Each row comes from the steps of one walk. Every step used is in the known rows, and no mark comes twice. Write the walk behind each row, first mark first.
Known rows:
M, J, E, L, N: [  7 -19  11 -24 -18 -13  13   6 -12  18  19  19  -6   3 -17  24   3  -8
  20 -41   4 -12]
C, F, K: [  1  45   3 -17   8  12  -3  -2   0  -4  21  -7 -13  -8  -1  -2   6  10
 -23 -13  16  12]
L, C, F, K, M, J, E: [ 19  24  33 -10 -26  12   6   6   5  15  13  -1 -10   0  -1   7  12 -10
 -11 -18  19  -5]
C, F, K, M, J, E, L: [  1  33  22 -23  -2  19   4   0  -9   9  25   0 -12   0 -14  11   8  11
 -18 -26  22   5]
M, J: [ -2  -9   1 -14  -4 -14  -1   0 -10   7  14   6  -5  -3 -14   8  -4  -6
  13 -33   0  -6]
L, D: [ 18  -3  -4  -4 -24   2 -17   4   6   4   3 -15  -1  -1   7   1   8  -1
  -2  -5   4 -14]
M, J, E, L, S: [  9 -20  14 -28 -17 -11  13   6 -14  20  20  19  -6   1 -17  26   4  -3
  21 -36   4 -14]
N, L, C: [ 13  22   5  -2 -25 -16  -2   0   2  31 -14  -1  -2   5  -6  -4  14  -8
  -1  -9  -1  -4]
L, C: [ 17   4  15   9 -24  -1   5   8   8   3  -4  -1   0   1  11   0  12 -16
   2  -2   3  -6]
M, J, E: [  2 -23  12 -25  -9 -11   7   4  -4  22  14  10  -4  -2 -16  18  -5  -6
  13 -27   4 -12]
F, C: [  3   8   8 -24 -12   4   8   4   9   2  -4  10  -3   0  -1   0  -4 -12
 -19  -6   3  10]
D, L, C, F, K, M, J: [  9  31  17 -15 -20   1  -3  29 -15   2 -10  -1  -5   3 -11  -5   8  -6
 -11 -19  13   1]
D, L, E: [ 11   9  -4 -16 -19  -9  -9  37 -15  -1 -16   7 -11   4 -10  -4   4  -2
   0  15   5   3]
K, F: [  1   1  -2 -13  -5  27  -2  -3   1  -2  -5  -3 -28 -17  -8  -3   0  10
   0  -3  -3  -2]
N, L, C, F, K, M, J: [ 13  38  16 -11 -26  -6  -5  -3  -4  35  -1  -2 -10   4 -16  -1  14  -4
 -10 -24   9  -3]
N, L, E, J: [ 14  13  -5 -21 -23 -17 -12   9  -4  34 -10   3 -19   6 -15  -2  14  -1
   8  -4   2  -1]
D, L: [ -2  11  -5 -11  -3  -8  -4  26 -15  -4 -19   0   3   3  -8  -8   0   1
  -4  -2   0   4]
J, E: [  4 -20  16 -16  -7   4  11   4   9  23  -1   5   0   2  -2  13  -2   0
   0   8   6  -7]
F, K, M, J, E, L, C: [ 12  -5  13  -4 -30  12  13   5  -4  20  -1   6  -2  10 -15  17   8   3
 -21 -26  35   6]
N, L, E: [ 14  16  -6 -14 -25 -16 -11   5  -4  32  -8   6 -16   4 -14  -1  10   0
   1  10   1  -1]
L, N: [ 15   7   0   7 -24   2   0  -2  -1   1   0  22 -13   6  -3   0   0  -9
   4 -13   0  -5]
F, K, M: [  6   4   3   6 -17  20   3  -2   1  11 -10   1  -1   9 -11   4   0  11
 -33  -5  32  12]
K, F, C, L, E: [  9  18   2 -29 -20  27   0   2   6  10   8   7 -37 -17 -10  -3   2   1
 -13  -7   3   6]

Write each row's walk:
[ 18  -8   1 -18 -23  -2  -8  21  -1   8   2   6 -24   2  -3   3  11  -6
  16   4   8  -2]
L, E, J
[  3  26   5 -20 -11   0   6   0   6  15  16  10  -3  -1  -3  -1   0 -12
 -22 -18   5  11]
F, C, L
[  9  -4  16 -30 -17 -10  14  10  -9  18  24   9  -7  -1 -14  24  10  -6
   9 -43  13  -6]
M, J, E, L, C, F, K
[ 13 -16  22 -14 -20   0  23  13   2  18   5   8   4   6   1  23  16  -6
   9  -8   7  -8]
J, E, L, C
[ 14  -2  30 -16 -23  12  21  11   0  21   8   6   0   8  -4  23  17   0
  -4 -11  18  -5]
J, E, L, C, F, K, M
[ 13  24   3 -21 -23   1  -2   2  10  17  17   3  -4  -1   0  -1   5 -12
 -22 -19   6   5]
F, C, L, D
[ 14  24  -8   3 -16  -4 -14  -2   1  22  30 -10   0  -2   2   0  13  -1
  -5 -20   4  -7]
C, L, D
[ 14  31  22 -17 -29  -5  -1  -1   0  43  -2   0 -10   5 -16   3  14  -4
 -10 -22  11  -5]
N, L, C, F, K, M, J, E
[ 10  14   6  -5 -19  -8   0  32 -10  -2 -22   0   3   4  -1  -8   8 -10
  -2  -3   2   0]
D, L, C
[ 19  35  18  -3 -19   8   3   7   8   1  11  -6 -10  -4   9  -1  16  -9
 -14 -11  14   3]
L, C, F, K
[ 12  24  20  -7 -21   4  15  11 -16  -3  20   3  -2   5  -5  16  26  -5
   5 -37  11   0]
E, L, C, F, K, M, J
[ 12  40  12 -10 -18 -11  -6  -2   0  28  -2  -4  -8   1  -6  -6  16  -6
  -3 -13  -3  -4]
N, L, C, F
[ 12   7   9   3 -20  -6  17  14 -10  -7   8   3   5   6   5  13  27  -9
  13 -21   1  -1]
E, L, C
[ 13  24   5 -23 -23  -1   3   8   6  17  18  15 -13   0  -4   1   4 -14
 -19  -5   8  11]
F, C, L, E
[  8  21   2 -24 -21  28   2  -4   6   9   6  12 -34 -16 -11  -4   0  -1
 -14 -20   1   5]
K, F, C, L, N
[  8  32  20 -24 -10  19  -3   1  -7   9  26  -6 -12  -1 -11  11  11  11
 -18 -27  23   0]
C, F, K, M, J, E, L, D
[  9  18   0 -28 -21  28  -4  -2   8  10   7  -1 -30 -18  -7  -4   3   2
 -16 -17   2   2]
K, F, C, L, D
[ 14 -19  12 -20 -21   1  12  11   1  18   8   0   4   5  -1  24  15   2
   7  -9   7 -12]
J, E, L, D
[ 14  14   1 -15 -17  -2  -4  25 -19   0 -15  16  -6   5  -8  -4   2   4
   2  -1   0  -4]
D, L, S
[ 12  22   6 -28 -22  -1   2  11   6  19  16  13 -14   1  -5   0   6 -15
 -14 -15   8  11]
F, C, L, E, J
